What can hang from each mark
k812: k343 k549
k149: k549
k75: k235
k235: k75 k343 k371 k549
k343: k812
k549: k149 k235 k812

Every row comes from one small tree of marks. The marks that hang from a mark follow it in brackets, in the order of their numbers. Every link used is in the known rows. Which tree was each row made from?
Known rows
k75{k235{k343 k371}}: -0.21 -0.38 -0.07 -0.01 +0.07 +1.09 -0.39 -0.63 -0.87 -0.38 -0.80 -1.31 -0.08 -1.03 -0.76 -0.45 +1.75 -0.29 -0.17 -0.84
k75{k235{k549}}: +0.23 -0.19 +0.08 -0.10 +0.12 +0.62 -0.15 -0.17 +2.48 -0.33 -0.57 -0.93 +0.42 -0.77 -0.77 -0.74 +1.46 -0.14 -0.28 -0.34
k812{k549{k149 k235{k75 k343}}}: +0.45 +1.47 +0.44 +0.79 -0.54 +0.98 -0.85 -0.18 -0.03 +0.10 -0.65 -1.29 +0.42 -0.39 -0.62 -0.53 +3.28 +0.44 +0.61 +0.00
k343{k812}: +0.26 +0.21 -0.09 +0.18 +0.14 -0.73 -0.18 -0.03 +0.27 -0.36 -0.24 -0.46 +0.47 -0.32 -0.52 -1.03 +1.54 +0.07 +0.07 -0.24
k549{k149 k235{k371} k812}: -0.18 +1.01 -0.45 +0.20 +0.08 -1.14 -1.14 -0.51 +1.07 -0.12 -0.87 -1.22 -0.21 -0.65 -0.27 -0.74 +2.33 +0.30 -0.21 -0.61
k149{k549{k235{k343 k371} k812}}: -0.48 +0.46 +0.04 +0.24 +0.33 +0.69 -1.74 -0.50 +0.36 -0.31 -0.90 -1.27 -1.05 -0.68 -0.32 -0.45 +3.00 +0.11 +0.54 -1.22
k149{k549{k235 k812}}: +0.09 +1.05 +0.15 +0.27 +0.27 +0.44 -1.35 -0.13 +1.90 -0.31 -0.65 -0.82 -0.77 -0.41 -0.19 -0.79 +1.67 +0.46 +0.05 -0.75
k812{k343 k549{k149 k235}}: +0.66 +1.53 -0.37 +0.66 +0.27 +0.92 -0.84 -0.44 +1.17 +0.11 -0.73 -0.24 +1.01 -0.62 -0.50 -1.11 +1.15 +0.64 +0.17 +0.96
k75{k235{k371 k549}}: -0.24 -0.80 -0.23 -0.29 +0.07 -0.22 -0.25 -0.21 +1.85 -0.35 -0.82 -1.24 +0.40 -1.19 -0.87 -0.73 +2.37 -0.29 -0.31 -0.51
k812{k549{k149}}: +0.92 +0.87 -0.29 +0.51 -0.19 +0.32 -0.23 +0.16 +0.14 +0.02 -0.33 -0.30 +0.70 -0.27 -0.15 -0.99 +0.24 +0.54 -0.77 +0.31
k549{k149 k235{k371} k812{k343}}: +0.00 +1.16 -0.68 +0.39 +0.34 -0.66 -1.61 -0.90 +1.56 -0.02 -1.08 -0.83 +0.24 -0.75 -0.48 -0.90 +1.43 +0.39 -0.04 +0.02
k149{k549{k235{k75} k812{k343}}}: +0.25 +1.25 +0.34 +0.53 -0.23 +0.17 -1.93 -0.38 +2.44 -0.14 -1.12 -1.11 -0.23 -0.52 -0.75 -0.71 +1.94 +0.56 +0.26 -0.39
k343{k812{k549{k235{k371}}}}: -0.24 +1.01 -0.38 +0.31 +0.35 -1.12 -0.87 -0.02 -0.38 -0.18 -0.73 -0.59 +0.78 -0.93 -0.60 -1.23 +3.80 +0.11 +0.64 -0.01
k812{k343 k549}: +0.84 +1.30 -0.22 +0.54 +0.13 +0.95 -1.02 -0.27 +0.29 -0.09 -0.76 -0.16 +1.12 -0.46 -0.54 -1.29 -0.06 +0.55 +0.29 +0.40
k343{k812{k549}}: +0.52 +1.05 -0.24 +0.43 +0.23 -0.47 -0.46 +0.25 -0.20 -0.22 -0.30 -0.12 +0.99 -0.33 -0.45 -1.22 +1.14 +0.24 -0.13 +0.15
k235{k75 k343 k371 k549}: -0.04 -0.65 +0.41 +0.09 -0.60 -0.50 -0.98 -0.19 +0.92 -0.20 -0.92 -1.93 +0.21 -0.62 -1.00 -0.42 +4.32 -0.22 +1.31 -1.14
k235{k343}: +0.41 +0.11 +0.32 +0.23 +0.02 +1.42 -0.62 -0.44 -0.45 -0.33 -0.46 -0.84 -0.16 -0.18 -0.51 -0.67 +1.39 +0.08 +0.79 -0.77
k235{k75 k343 k549}: +0.42 -0.11 +0.76 +0.27 -0.52 +0.28 -0.88 -0.10 +1.58 -0.13 -0.69 -1.71 +0.34 -0.32 -0.95 -0.46 +3.39 -0.04 +1.32 -0.85
k75{k235{k343 k549{k149}}}: +0.35 -0.49 +0.11 +0.20 +0.23 +1.48 +0.06 -0.39 +2.03 -0.16 -0.30 -1.21 +0.30 -0.67 -0.66 -0.26 +1.43 -0.28 -0.70 -0.04
k812{k343 k549{k235{k75}}}: +0.48 +1.80 +0.26 +0.65 -0.40 +0.56 -1.36 -0.29 +1.02 +0.00 -1.17 -0.69 +1.06 -0.69 -0.99 -1.06 +2.46 +0.55 +1.15 +0.31

Write each row's tree
-0.29 -0.19 -0.29 +0.31 +0.34 -0.51 -0.43 -0.50 -0.37 -0.11 -0.38 -1.03 +0.17 -0.83 -0.56 -0.55 +4.17 -0.18 +0.49 -0.11 | k549{k149 k235{k343{k812} k371}}
+0.77 +0.90 -0.48 +0.56 +0.18 -0.70 -0.07 +0.27 +0.07 -0.09 -0.02 -0.18 +1.16 -0.29 -0.21 -1.06 +0.65 +0.35 -0.96 +0.69 | k343{k812{k549{k149}}}
+0.07 +1.64 -0.03 +0.48 +0.40 -0.28 -0.65 +0.05 +0.33 -0.21 -0.48 -0.22 +0.97 -0.54 -0.56 -1.21 +3.09 +0.28 +0.63 +0.25 | k343{k812{k549{k235}}}
-0.10 -0.09 +0.77 +0.53 -0.19 +0.19 -0.75 -0.01 +0.53 -0.26 -0.43 -1.32 -0.34 -0.61 -0.78 -0.47 +4.38 +0.03 +0.84 -0.54 | k149{k549{k235{k75 k343{k812}}}}
-0.04 -0.26 +0.36 +0.16 -0.70 -0.13 -0.85 -0.36 -1.04 -0.20 -0.96 -1.84 -0.23 -0.59 -0.84 -0.51 +3.19 -0.05 +0.95 -1.30 | k235{k75 k343 k371}
-0.16 -0.79 -0.11 +0.05 +0.46 -0.79 -0.62 -0.18 +0.82 -0.30 -0.39 -1.30 +0.53 -0.63 -0.87 -0.74 +3.99 -0.45 +1.01 -0.53 | k235{k343{k812} k371 k549}
+0.24 +1.15 -0.07 +0.44 +0.53 +0.82 -1.77 -0.51 +2.26 -0.32 -0.93 -0.60 -0.37 -0.56 -0.41 -0.90 +0.88 +0.50 +0.19 -0.13 | k149{k549{k235 k812{k343}}}
-0.20 -0.36 -0.21 +0.17 +0.25 -0.60 -0.58 -0.38 -1.20 -0.35 -0.45 -1.02 +0.13 -0.60 -0.66 -0.74 +2.93 -0.26 +0.51 -0.68 | k235{k343{k812} k371}
-0.51 +0.20 +0.30 +0.29 -0.34 -1.19 -0.92 -0.37 -0.60 -0.23 -0.81 -1.55 +0.10 -0.84 -1.06 -0.54 +5.54 -0.24 +1.49 -0.77 | k549{k235{k75 k343{k812} k371}}
-0.13 -0.15 -0.13 +0.28 +0.03 +0.55 -0.58 -0.68 -0.25 -0.16 -0.68 -1.25 -0.19 -0.75 -0.42 -0.53 +3.40 +0.09 +0.63 -0.44 | k549{k149 k235{k343 k371}}
-0.34 -0.39 -0.22 +0.07 +0.39 -0.06 -0.28 -0.52 -1.03 -0.41 -0.50 -1.09 +0.11 -1.01 -0.85 -0.56 +2.47 -0.46 -0.35 -0.50 | k75{k235{k343{k812} k371}}
+0.47 +1.36 +0.08 +0.70 +0.14 +1.60 -0.63 -0.32 -0.05 +0.05 -0.45 -0.78 +0.40 -0.38 -0.35 -0.66 +2.36 +0.39 +0.44 +0.21 | k812{k549{k149 k235{k343}}}
-0.12 -0.12 +0.32 +0.40 +0.52 +0.86 -0.58 -0.13 +0.39 -0.38 -0.24 -0.69 -0.39 -0.56 -0.52 -0.59 +3.33 +0.03 +0.78 -0.33 | k149{k549{k235{k343{k812}}}}
+0.60 +0.75 -0.21 +0.28 +0.21 -0.80 -0.87 -0.05 +3.23 -0.12 -0.39 -0.90 +0.33 -0.10 -0.31 -0.69 +0.76 +0.25 -0.56 -0.25 | k235{k549{k149 k812}}
-0.42 +0.20 +0.49 +0.20 -0.63 +0.07 -1.18 -0.57 -0.52 -0.20 -1.08 -1.79 -0.19 -0.81 -0.95 -0.51 +4.83 -0.02 +1.64 -1.16 | k549{k235{k75 k343 k371}}
+0.32 +1.67 +0.20 +0.50 -0.50 -1.02 -1.24 -0.27 +1.80 -0.02 -0.77 -1.27 -0.03 -0.23 -0.48 -0.56 +2.36 +0.46 -0.12 -0.51 | k549{k149 k235{k75} k812}
-0.31 +1.41 +0.21 +0.18 -0.51 -1.56 -1.81 -0.37 +0.91 -0.17 -1.33 -1.56 -0.14 -0.59 -0.75 -0.71 +3.76 +0.23 +0.81 -1.27 | k549{k235{k75 k371} k812}
+0.29 +0.97 -0.69 +0.54 +0.18 +0.26 -1.02 -0.53 +0.56 +0.05 -0.99 -0.64 +1.05 -0.99 -0.49 -1.16 +2.12 +0.51 +0.17 +0.72 | k812{k343 k549{k149 k235{k371}}}
-0.23 +1.50 -0.01 +0.34 -0.33 -1.16 -2.16 -0.74 +1.38 -0.12 -1.52 -1.40 +0.29 -0.74 -0.93 -0.86 +2.89 +0.30 +0.96 -0.65 | k549{k235{k75 k371} k812{k343}}
+0.27 -0.55 -0.10 +0.29 +0.51 +0.28 +0.23 -0.26 +1.91 -0.14 +0.05 -0.96 +0.64 -0.71 -0.72 -0.33 +2.12 -0.47 -0.85 +0.41 | k75{k235{k343{k812} k549{k149}}}
+0.26 +1.51 -0.15 +0.37 +0.25 -0.17 -1.00 -0.42 +1.75 -0.13 -0.59 -0.80 -0.16 -0.19 -0.20 -0.75 +1.44 +0.46 -0.21 -0.32 | k549{k149 k235 k812}
+0.07 +1.17 -0.42 +0.38 +0.21 +0.34 -1.43 -0.56 +0.27 -0.07 -1.26 -0.52 +0.96 -1.02 -0.75 -1.28 +2.47 +0.41 +1.08 +0.19 | k812{k343 k549{k235{k371}}}
+0.46 +1.09 +0.01 +0.61 +0.43 +0.49 -0.68 -0.02 -0.94 -0.19 -0.19 -0.43 +0.75 -0.29 -0.53 -0.96 +1.75 +0.06 +0.40 -0.06 | k235{k343{k812{k549}}}
-0.01 -1.00 -0.30 +0.25 +0.38 -1.09 -0.26 -0.18 +1.03 -0.11 -0.18 -1.32 +0.51 -0.64 -0.62 -0.53 +3.53 -0.35 +0.19 -0.07 | k235{k343{k812} k371 k549{k149}}
+0.03 +0.15 -0.58 -0.04 +0.26 -0.89 -0.74 -0.31 +2.69 -0.15 -0.69 -1.23 +0.29 -0.90 -0.50 -0.58 +1.32 -0.12 -1.51 -0.32 | k75{k235{k371 k549{k149 k812}}}
+0.52 +0.78 -0.42 +0.32 +0.54 +0.29 -0.97 -0.61 +3.89 -0.18 -0.64 -0.70 +0.79 -0.62 -0.60 -0.68 -0.60 +0.05 -1.39 +0.44 | k75{k235{k549{k149 k812{k343}}}}
+0.20 -0.99 -0.05 +0.06 -0.80 -1.60 -0.38 +0.01 +1.89 +0.05 -0.71 -1.56 +0.61 -0.67 -0.77 -0.63 +3.38 +0.06 +0.02 -0.47 | k235{k75 k371 k549{k149}}
